Each row was made from one path, in order. Every step used is in the known rows, and no mark comes twice. Write each row's path.
(in the rows, 128 means zero)
Known rows:
m-d-v: [125 136 138  96 143 158 127 185 137 197 113 186 137  57 157 168 112 127]
m-d-v-t-u-e: [115 150 159 118 163 151 144 141 137 165  90 142 143 110 159 114 106 106]
u-m-d-v-t: [146 139 168 106 112 149  91 183 130 168  98 153 149  84 164 147 121 126]
t-v: [112 106 147 151 180 147 131 178 134 161 131 202 143  65 141 137  84 135]
e-u-m-d: [159 127 104  97 137 102  94 180 124 172  89 179 163  71 158 153 101 138]
e-u-m-d-v: [141 118 129  89 126 138 111 188 139 188  96 178 135  64 150 177 111 137]
e-u-v-t: [123 134 157  96 120 135 100 157 112 163 110 137 166 126 160 147 108  99]
e-u-t-v-d-m: [ 83 130 139 117 165 167 106 155 140 192 119 183 117 114 156 150  96 130]
t-v-d-m-u-e: [ 86 143 184 152 198 154 159 147 104 161 113 178 123 135 142 142  93 113]
t-v-d-m: [ 83 135 151 131 178 175 109 162 140 191 130 189 120 101 160 146  95 130]
u-v: [117 107 146  95 169 138 117 148  96 172 127 154 176 113 171 177 103  88]
m-d-v-t-u: [116 120 143 133 137 166 115 161 174 151 107 150 155  79 143 127 108 120]
v-d-m-u: [ 82 122 175 161 176 167 137 167 119 154 135 189 134 118 131 179  97 117]
t-v-d: [112 120 135 160 156 143  95 160 130 170 107 185 128 107 171 137  88 133]
e-u: [111 126 123  90 127 128 150 179 129 185 116 174 144  88 137 170  92 119]
e-u-t: [120 107 130  71 132 130 129 155 110 176 101 154 159 113 159 184 107 105]
e-u-m-d-v-t: [143 140 158  99 102 142  94 184 136 170  94 154 144  88 155 146 118 130]
v-t-u: [113 112 150 139 144 160 122 156 163 141 114 144 165  88 145 128 102 111]
d-m-u-v: [ 91 104 166 124 187 152 127 147  98 155 139 168 165 129 141 187 102  93]
d-v-t-u-e: [109 139 172 118 162 157 154 141 135 162  95 136 141 115 156 123 106 101]

Write each row's path:
[160 121 117 121 145 119  80 169 141 151  88 164 174  72 161 133 106 134]
v-t-u-m-d
[111 141 168 122 168 149 152 139 128 157  97 136 151 118 159 117 103  99]
v-t-u-e
[ 89 149 186 138 190 154 162 146  97 166 112 168 128 140 149 153  99 104]
v-d-m-u-e
[150  70 159 125 127 138  94 172 147 133  92 135 162  90 150 166 110 126]
d-v-t-u-m
[ 90 145 191 130 196 155 175 152  97 165 120 171 135 126 142 158 100 102]
d-m-u-e
[140 108 133 104 138 148 109 181 150 177  98 173 142  60 152 170 112 134]
t-u-m-d-v
[ 82 117 182 150 184 168 156 176 117 152 148 193 144  99 120 185  97 115]
d-m-u
[ 85 135 150 104 172 170 103 147 121 197 128 166 135 124 174 167 104 107]
u-v-d-m
[ 81 127 143 113 174 174 103 140 138 189 125 161 137 124 168 158 102 108]
t-u-v-d-m
[110 108 155 134 135 171 124 161 171 148 113 144 153  84 141 137 107 115]
d-v-t-u
[157 113 109 119 156 117  90 170 140 156  92 172 173  66 160 143 103 134]
t-u-m-d
[105 138 186 136 186 140 175 153  89 155 112 167 144 125 145 157  98  99]
m-u-e
[111 110 124  81 147 124 123 150 107 177 117 155 164 121 154 177  97  95]
e-u-v
[144 117 139  96 136 145 109 188 133 185 101 178 141  61 158 178 114 134]
u-m-d-v
[109 110 125 133 152 142  85 130 127 165  99 145 153 140 182 154  98 100]
t-u-v-d
[ 98  90 159 154 189 155 125 162 125 145 126 198 142  96 130 152  91 131]
d-m-u-t-v
[ 82 137 140  98 161 164 105 147 127 200 123 166 129 128 166 165 101 110]
e-u-v-d-m
[ 85 129 150 123 176 174 103 154 135 190 124 182 123 111 165 150  99 126]
u-t-v-d-m
